Each row was made from one small tree. The marks that hang from a mark follow it in brackets, in alphabetical order. Every link used is in the known rows. Write each row's tree.
Known rows:
J{D{H} Q}: [  8.9  28.6  -0.8   2.5 -12.2  -4.8 -27.0 -20.5  -8.1   1.5  -8.2 -30.4
  -1.2  -6.2  37.4 -39.8  42.3   7.1   2.9  42.9   5.2 -31.3  54.9]
D{H J{M Q}}: [ 29.7  32.6  23.3   9.2  -7.4  -3.3 -16.2 -28.3  10.6 -13.7  21.4 -43.9
 -10.7  -2.2  16.0 -19.6  37.2  21.2  -9.7  44.8  18.0 -42.3  64.1]
D{H{U} J{M Q}}: [ 30.3  35.8  11.4   2.5  -2.2   1.9  -4.7 -33.2  10.9 -25.6  18.3 -49.8
  -5.6 -13.4  10.7 -22.8  35.0  12.4   2.1  48.1   5.9 -31.2  67.3]
M{J{U}}: [ 24.5  33.9   3.3   2.7  17.0   1.8 -15.9 -25.5 -11.8  -0.7   5.6 -30.9
  15.0 -11.2   2.1  10.8  34.2  10.6   4.6  26.1  35.8 -17.4  17.5]
H{J{D}}: [ 28.2  59.1  11.2  14.3   9.7   9.4 -20.4 -17.1 -17.2 -17.8 -15.1 -39.4
  12.9 -19.1  20.2 -11.3  17.9 -10.6  -6.7  36.2   9.3 -14.5  48.2]
D{H J{U{Q}}}: [ 22.8  40.9  24.5  11.9  -2.5  -1.3 -17.3 -12.6  13.8 -11.4   2.3 -37.5
   2.8   1.2  -1.5  -1.4  55.2   1.2   0.7  19.8   7.3 -32.5  61.7]
J{U}: [ 18.3  32.6   5.6   3.1   8.3   5.8 -18.2 -22.9  -5.6 -15.8  18.6 -35.9
  17.0 -22.9  10.8  12.0  38.1  -0.3  -2.3  24.1  31.6 -24.3  20.7]
D{H{J{M}}}: [ 17.8  63.7  26.0   7.4  18.7  10.0 -28.8  -9.9  -1.8  -2.9  23.3 -46.7
   6.7 -10.0  20.3 -13.7  28.2  -1.8  -1.3  22.4   9.1 -17.2  47.6]
J{D M{U} Q}: [ 12.4  18.8  -2.3   6.4 -20.3 -14.5  -8.7 -53.6  -2.3 -36.7  11.0 -38.4
  24.6 -18.7  32.8 -17.5  19.1  21.6  11.9  29.7  44.3 -25.2  30.1]
U{M{J}}: [ 46.6  41.0   2.0   4.0  19.6  -9.3 -27.6 -18.0   2.4 -31.0  18.9 -38.1
  11.3 -27.3   8.7   9.1  18.6  -4.0  -7.0  44.5  22.0 -27.3   1.4]
U{J Q}: [ 28.4  49.5  17.0  -5.2  11.1 -17.3 -33.0 -11.9   8.2 -36.0  -9.6 -44.6
  39.0 -38.0  -7.5  -4.1  15.5  -8.8   6.2  25.1 -14.5 -41.1   5.5]
U{M{H}}: [ 45.1  26.2   9.3  10.4   9.1   4.2 -22.1 -17.2 -12.4 -52.6  39.2 -46.8
  10.2 -36.9   9.5  16.7  18.8  -8.4  -7.9  38.5  12.2 -23.3   8.0]
D{H}: [ 12.5  53.7  14.5   0.6  14.8   2.3 -26.5  -7.3  11.8  -1.3  16.8 -38.3
  -0.4 -10.2  17.9 -17.0  46.3  -4.5 -10.3  30.5  -5.7 -28.3  39.2]
D{H{U{M}}}: [ 27.3  56.0   0.2  -3.7  20.9   3.0 -24.9  -7.4   8.7 -28.4  24.7 -47.1
   7.8 -31.2  18.5 -13.5  37.3 -20.9   4.0  36.4 -10.4 -16.0  30.1]
M{H{U{Q}}}: [ 26.3  25.3   9.0   0.4  14.3  13.2  -6.8 -32.3  -8.0 -45.7  11.7 -56.5
  20.4 -32.0 -13.4   8.7  23.1  -3.8  12.8  22.5 -22.4 -11.3  23.6]
U{M}: [ 44.3  42.0   4.4   4.5  13.8  -6.4 -30.1 -14.2   6.3 -46.0  27.1 -42.3
  11.5 -36.2  15.0   9.8  20.4 -13.0 -14.8  44.7  16.8 -32.9   1.5]
H{D U{J{Q}}}: [ 31.3  30.5   3.5 -18.2  22.7   4.9 -14.7 -17.1 -18.8 -24.3   2.8 -51.3
  27.4 -34.6   4.8 -20.6  14.7 -23.8  25.3  44.7  -0.8  -2.1  20.4]
H{U{Q}}: [ 25.3  51.3   1.7  -8.2  19.8   1.4 -18.9 -30.3  17.2 -42.2  -5.8 -54.3
  27.0 -32.9 -12.0   1.4  27.7 -10.1   6.6  29.4 -20.8 -19.1  14.4]
J{D{H} Q U{M}}: [ 14.7  16.8  -8.9   4.6 -17.8 -10.1 -33.6 -17.1 -24.2 -10.5  12.5 -30.9
   9.8 -15.4  43.7 -19.9  44.5  -2.1  22.1  32.0  39.3 -25.3  40.9]
H{J{D} U{M Q}}: [ 41.4  63.0   1.2   4.2  14.3   1.3 -25.5 -17.3  -9.6 -53.1 -17.4 -56.6
  32.9 -39.2   3.0  -3.3   7.2 -31.4  20.2  31.1 -10.4  -3.0  30.2]
U{J{D M} Q}: [ 32.0  49.7  32.9   8.5 -12.8 -37.5 -26.1 -25.2  -4.8 -43.3 -11.6 -39.8
  42.7 -41.9   3.3 -20.9   7.8  -2.4  14.9  17.8  -3.8 -39.5  18.2]
U{J M}: [ 47.2  47.7   8.0   0.6  14.5 -19.0 -30.2  -1.4  -5.7 -54.5  21.9 -41.0
  28.8 -56.8  18.4  -1.8   3.8 -21.6  -3.8  46.9  12.3 -39.4  -3.9]
J{D{H} Q U}: [  2.0  17.2  -6.0   2.5 -18.1  -4.1 -26.2 -21.1 -22.1   6.6  -0.2 -28.1
   8.7  -4.6  41.2 -26.6  52.1   6.9  18.8  27.4  32.7 -24.5  53.9]
U{Q}: [ 23.0  45.0  18.1  -1.6  12.3  -4.2 -31.6 -24.0  19.8 -27.1  -3.3 -46.2
  22.3 -15.4 -10.8   5.5  30.6   0.5  -6.6  21.5  -9.0 -33.9   9.0]
U{J{D M{H} Q}}: [ 30.9  15.1  14.8   8.2 -19.4 -17.4 -11.2 -31.2 -36.2 -38.7  10.5 -39.0
  25.6 -43.7  25.7 -26.8   3.2  11.2  16.0  40.7  17.1 -34.2  30.9]
D{H{J{Q} U{M}}}: [ 22.1  52.2  -9.1  -9.2  26.8  18.5 -29.0  -3.6  -4.8 -18.0  18.9 -57.3
   8.6 -22.3  24.0 -15.5  24.9 -18.1  14.0  41.5   2.0  -8.9  40.6]
D{J{M{H{U}} Q}}: [ 43.1   9.8  13.4  10.5  -7.3   7.1   6.4 -46.3  -7.0 -48.3  22.0 -53.2
   0.3 -23.1   0.0   0.1  16.3  22.8  -3.6  51.1  16.6 -32.4  49.1]
H{D J{Q}}: [ 27.1  34.7  16.4  -3.7  27.3  28.4 -27.9 -15.2 -22.3   5.9   4.6 -50.2
   9.6   3.7  10.1  -6.3  16.0 -11.0   4.0  37.5  26.9   2.4  34.5]

Write each row's tree:
[ 30.8  52.1  -3.2  -2.3  10.5  -9.3  -6.1 -20.4 -13.7 -45.8 -12.6 -39.9
  29.7 -56.0  14.2 -25.0  14.6 -22.8  12.0  46.7 -15.3 -21.8  32.0] : H{U{J{D}}}
[ 47.9  19.6  12.6  19.8  -2.9   4.7  -4.9 -22.9 -12.9 -48.2  21.3 -40.8
   5.7 -24.8   1.8  20.9  28.4  -0.7  -7.4  39.3  32.3 -29.7  40.1] : D{J{U{M{H}}}}
[ 20.8  40.5  15.5  18.5 -13.5 -17.0  -4.0 -49.0   0.7 -43.4  11.7 -34.0
  27.9 -26.6  26.5 -11.6  21.0   6.9   3.7  19.0  31.9 -19.0  32.7] : J{D M{U}}
[ 12.0  18.0  -2.6  -3.5   1.3  -0.1 -12.7 -51.9  11.1 -33.8  35.1 -50.6
  24.4 -18.1  21.1   2.1  18.4  24.8   5.7  28.3  47.4 -29.0   9.1] : J{M{U} Q}
[ 26.5  15.5  -5.1  -6.4  12.1  13.2  -1.4 -25.6 -27.8 -46.0  17.1 -55.0
  20.1 -45.6   5.2  -3.2  12.7  -3.3  16.0  41.0  -8.9 -16.1  24.8] : M{H{U{J{Q}}}}
[ 11.2  50.1   5.5  -3.6  20.4  19.6 -30.9  -5.5  -1.9   7.7  11.7 -48.6
   1.1  -2.3  24.9 -18.7  33.6  -2.0   0.2  36.5   6.8 -18.9  49.4] : D{H{J{Q}}}
[ 15.4  35.3   0.5  -0.2  16.1  17.8 -16.1 -38.2  -2.6 -25.8  21.8 -56.6
  24.8 -14.8  19.5   4.6   6.3  12.1   7.4  28.9  44.6 -14.5  24.0] : H{J{M{U} Q}}
[  8.5  17.3   7.5   5.3   9.7  11.7  -5.5 -37.6   8.6 -48.0  15.8 -54.2
  33.2 -15.3  -7.2  26.0  25.9   4.7  15.5   0.2   4.2  -9.1  11.9] : M{H U{Q}}
[ 38.9  52.7  18.5   7.0  -8.1 -37.0 -44.2   1.7  -3.0 -44.6  -7.8 -37.4
  36.6 -42.7  14.7 -22.1  17.1 -27.5  18.6  23.6 -15.8 -37.1  16.1] : U{J{D{H}} M Q}
[ 20.5  31.1   8.3  11.9  -7.8   6.6 -20.3 -33.3 -33.1 -13.2   7.9 -43.6
  23.0 -14.7  30.0  -7.1  13.9  12.1  15.3  28.4  51.1 -15.3  46.7] : H{J{D M Q U}}
[ 39.9  13.5  32.0   8.8  -2.0   3.5 -12.0 -34.1 -15.9 -12.0  19.5 -40.9
   6.3  -0.7   1.1   0.8  29.8   7.4   2.9  33.9  46.6 -15.7  42.5] : H{D{J{M Q U}}}
[ 10.9  32.3 -10.6  -3.3  -6.7  -3.0 -19.8 -26.0  -9.5  -8.9 -10.4 -36.6
   2.0 -15.7  33.7 -42.2  39.8  -1.2  13.7  45.1  -4.7 -21.7  56.0] : J{D{H{U}} Q}
[ 42.5  27.2  -6.0  -1.3  14.9  -4.8 -30.6 -20.2  -1.7 -26.4  17.9 -39.6
   9.2 -21.1  12.1   4.9  19.4   4.6  -2.1  51.6  30.0 -29.5   0.2] : U{M{J{Q}}}
[ 33.2  23.3   9.9  -3.8  21.9  23.7 -33.6 -11.5 -33.4  -1.8  19.6 -52.0
  19.8  -4.1  15.5   8.8  16.6 -17.4  20.2  28.3  54.0   6.3  23.6] : H{D J{Q U{M}}}
[ 31.7  22.2   1.1  12.9   5.2   4.8   6.7 -36.4 -33.6 -27.2  -7.8 -36.8
  11.3 -25.0  -0.1 -10.3  23.2   1.7  21.3  33.6  -7.8   4.0  42.8] : M{H{U} J{D}}
[ 28.0   3.4  27.8   6.9  13.0  12.3 -12.5 -25.6 -35.4   0.4  10.9 -40.3
  20.0   6.7 -19.1  19.0  33.0   5.6  31.7  -0.4  22.5  10.5  20.1] : M{H{D} J{U{Q}}}
[ 35.1  53.1   7.7   1.9   2.1 -16.0  -5.6 -29.4 -15.4 -51.3  -0.4 -42.7
  32.3 -59.2  14.3 -23.4   8.9 -12.5  14.6  40.8  -5.1 -22.6  29.8] : H{U{J{D M}}}
[  7.0  13.0 -10.5  10.9   5.7  26.8   1.8 -35.3 -23.1 -35.2   7.4 -51.2
  25.8 -12.4  23.1   5.0  15.0   2.6  21.5  19.5  25.5   3.0  43.3] : M{H{J{D Q}} U}
[ 26.4  39.8  10.0   1.4  14.3  15.4 -26.2 -30.1 -10.6 -17.6  21.5 -54.7
  16.1 -16.6  16.9  -2.1   6.5  14.8  -2.6  39.0  33.8 -24.6  29.4] : H{J{M Q}}
[ 15.4  32.2  -4.6   6.1   1.0  14.4 -22.1 -22.8 -33.1  -6.4 -10.3 -40.8
  18.3 -12.1  28.5  -8.9  22.8  -0.7  12.8  32.3  38.8 -12.2  47.2] : H{J{D Q U}}
[ 47.3  23.7  16.2  15.7  -2.4 -16.5 -26.0 -24.4 -13.5 -43.4  -0.5 -41.0
  22.6 -19.4  -7.9   9.3  16.3  -1.1  17.1  19.7   0.3 -16.7   9.6] : U{M{H J{D}} Q}
[  6.1  48.4  -1.2   4.5   4.3 -11.7  -8.3 -16.9   3.6 -34.6  -4.4 -34.5
  34.1 -30.5  29.3 -17.4  25.6 -15.2  15.6  20.8   9.1 -19.1  31.1] : M{U{J{D{H}}}}
[ 33.6  33.6  34.4   4.2   1.4 -18.6 -21.9 -26.5  -9.4 -47.2  16.8 -51.0
  42.2 -42.8 -10.4   2.2   4.0   5.5  17.4  12.8  -5.1 -36.4   6.5] : U{J{M{H}} Q}
[ 18.5  10.7   5.8   9.8 -27.2 -13.9 -16.8 -47.6 -28.2 -18.7  16.5 -33.1
  21.0 -19.2  32.9 -13.4  26.7  24.0  16.4  27.2  55.8 -29.6  36.3] : J{D M Q U}
[ 15.6  30.9   5.3   2.5 -17.7 -11.2 -18.4 -40.6 -10.7 -16.7   9.7 -40.3
   7.8 -20.7  34.7 -41.4  29.4  12.8  17.2  38.5  13.2 -23.4  55.3] : J{D{H{U}} M Q}
[ 37.4  44.7  30.3  -9.2  18.5 -10.0 -20.2 -23.5  -7.8 -38.2   5.9 -54.4
  42.0 -37.6 -15.7 -10.3   9.8 -23.2  31.8  17.0 -10.7  -2.4  12.2] : H{D U{J{M} Q}}
[ 14.0  49.5  15.1   0.9  13.1  12.9 -30.6 -14.6  -3.2   2.7  24.6 -49.9
   4.8  -5.0  25.8 -18.2  26.8   6.4   2.3  31.0  17.5 -20.5  46.2] : D{H{J{M Q}}}
[ 37.4  15.7  15.1   2.1  26.1  19.7   1.9 -27.6 -33.5 -14.1  11.0 -44.9
   9.9 -11.9 -13.1   3.4  21.9  -3.5  25.5  27.0   0.3  20.1  28.1] : M{H{D U} J}
[  9.7  60.4  16.1   7.6  21.0  11.1 -21.2 -14.1   5.8  -8.9  25.4 -49.0
  15.1  -7.6  22.7  -7.7  27.5  -2.9   4.5  13.3  18.4 -11.6  44.6] : D{H{J{M{U}}}}
[ 24.6  33.7   3.5  13.3   0.4  -8.4 -12.7 -26.3 -22.9  -2.7 -13.4 -21.9
  15.1 -11.0  12.9  -6.1  36.2   6.2  10.9  26.1  31.5 -15.4  34.3] : M{J{D U}}
[ 49.3  39.4  37.1   4.3  11.0  -1.1  -7.4 -36.6   5.4 -39.6   0.2 -53.8
  19.6 -15.8 -25.6  -1.0  22.5 -10.5  14.3  26.2  -5.2  -4.1  39.3] : H{D{J{M}} U{Q}}
[ 18.1  14.0  -9.5  -4.9  12.9   5.7 -19.2 -31.1 -13.6   5.9   5.1 -34.6
  13.1  -3.3   9.6   2.5  34.5  18.8  10.5  34.5  45.0 -21.9  15.4] : M{J{Q U}}
[ 27.3  30.0  -7.8  -1.5  17.6  19.1 -30.6 -15.5 -20.5 -19.3  19.1 -52.0
  20.4 -18.8  20.6  12.6  16.3  -4.9   8.7  36.7  48.4 -16.0  20.0] : H{J{Q U{M}}}
[ 46.4  39.9  20.2   2.8  19.5  11.7   0.0 -25.5  -3.1 -30.8  -2.6 -48.1
   5.5 -17.9  -9.6  -4.6  29.8 -20.4   2.7  44.6  -4.5  -2.6  48.7] : H{D{J} U}
[ 11.7  27.3   0.8  10.1  22.4  31.0   2.5 -28.7 -12.8 -40.7  23.2 -56.6
  26.2 -17.8   8.9  21.8  14.2  -3.1  12.0  13.4  19.1   5.2  29.6] : M{H{J} U}
[ 35.2  56.2  14.6  -4.0  39.9  28.7 -15.3 -15.0 -18.4 -15.7  -0.6 -56.3
  19.3 -17.6  -1.8  -4.4  14.4 -32.6  16.0  32.3   0.2  21.7  39.3] : H{D J U}
[ 48.9  29.7  29.6  12.8   7.6   3.2 -14.6 -16.5 -11.1 -22.6  14.6 -38.5
   6.0  -8.9  -0.1  10.1  31.8 -15.3  -2.9  34.2  34.8 -10.1  35.8] : H{D{J{U{M}}}}
[ 41.4  13.0  -2.9   8.2  -3.8   1.6 -14.3 -26.4  -2.9 -38.3  15.1 -40.2
   3.7 -17.8  11.2  11.8  31.1   8.7  -7.9  52.4  45.1 -40.2  36.0] : D{J{Q U{M}}}
[ 30.5  29.7   8.2   2.0   5.3  -7.6 -35.5 -17.3   3.9 -35.9  18.5 -45.6
  31.7 -26.7   0.4  23.0  32.4  -8.2   9.6  14.0  27.9 -27.9  -1.4] : J{U{M Q}}
[ 28.5  29.6  11.3   3.8 -15.1 -24.7 -19.9 -30.2 -22.0 -32.8   3.5 -36.0
  28.2 -43.4  29.9 -31.9   6.5   9.2   9.1  44.4  19.9 -42.2  26.9] : U{J{D M Q}}
[ 18.9   9.3   4.3  -2.6  -6.2   0.0 -19.7 -44.8 -13.2 -17.4  40.3 -44.4
  20.8 -19.7  19.8   5.4  26.3  28.2   9.6  27.9  59.6 -32.5  15.9] : J{M Q U}
[ 12.3  12.1  -9.1   3.6 -18.0  -3.0 -19.1 -33.5 -25.1 -10.1  -3.1 -29.6
  15.7 -15.4  31.2 -15.2  40.0   9.4  12.6  35.3  40.4 -26.0  39.4] : J{D Q U}
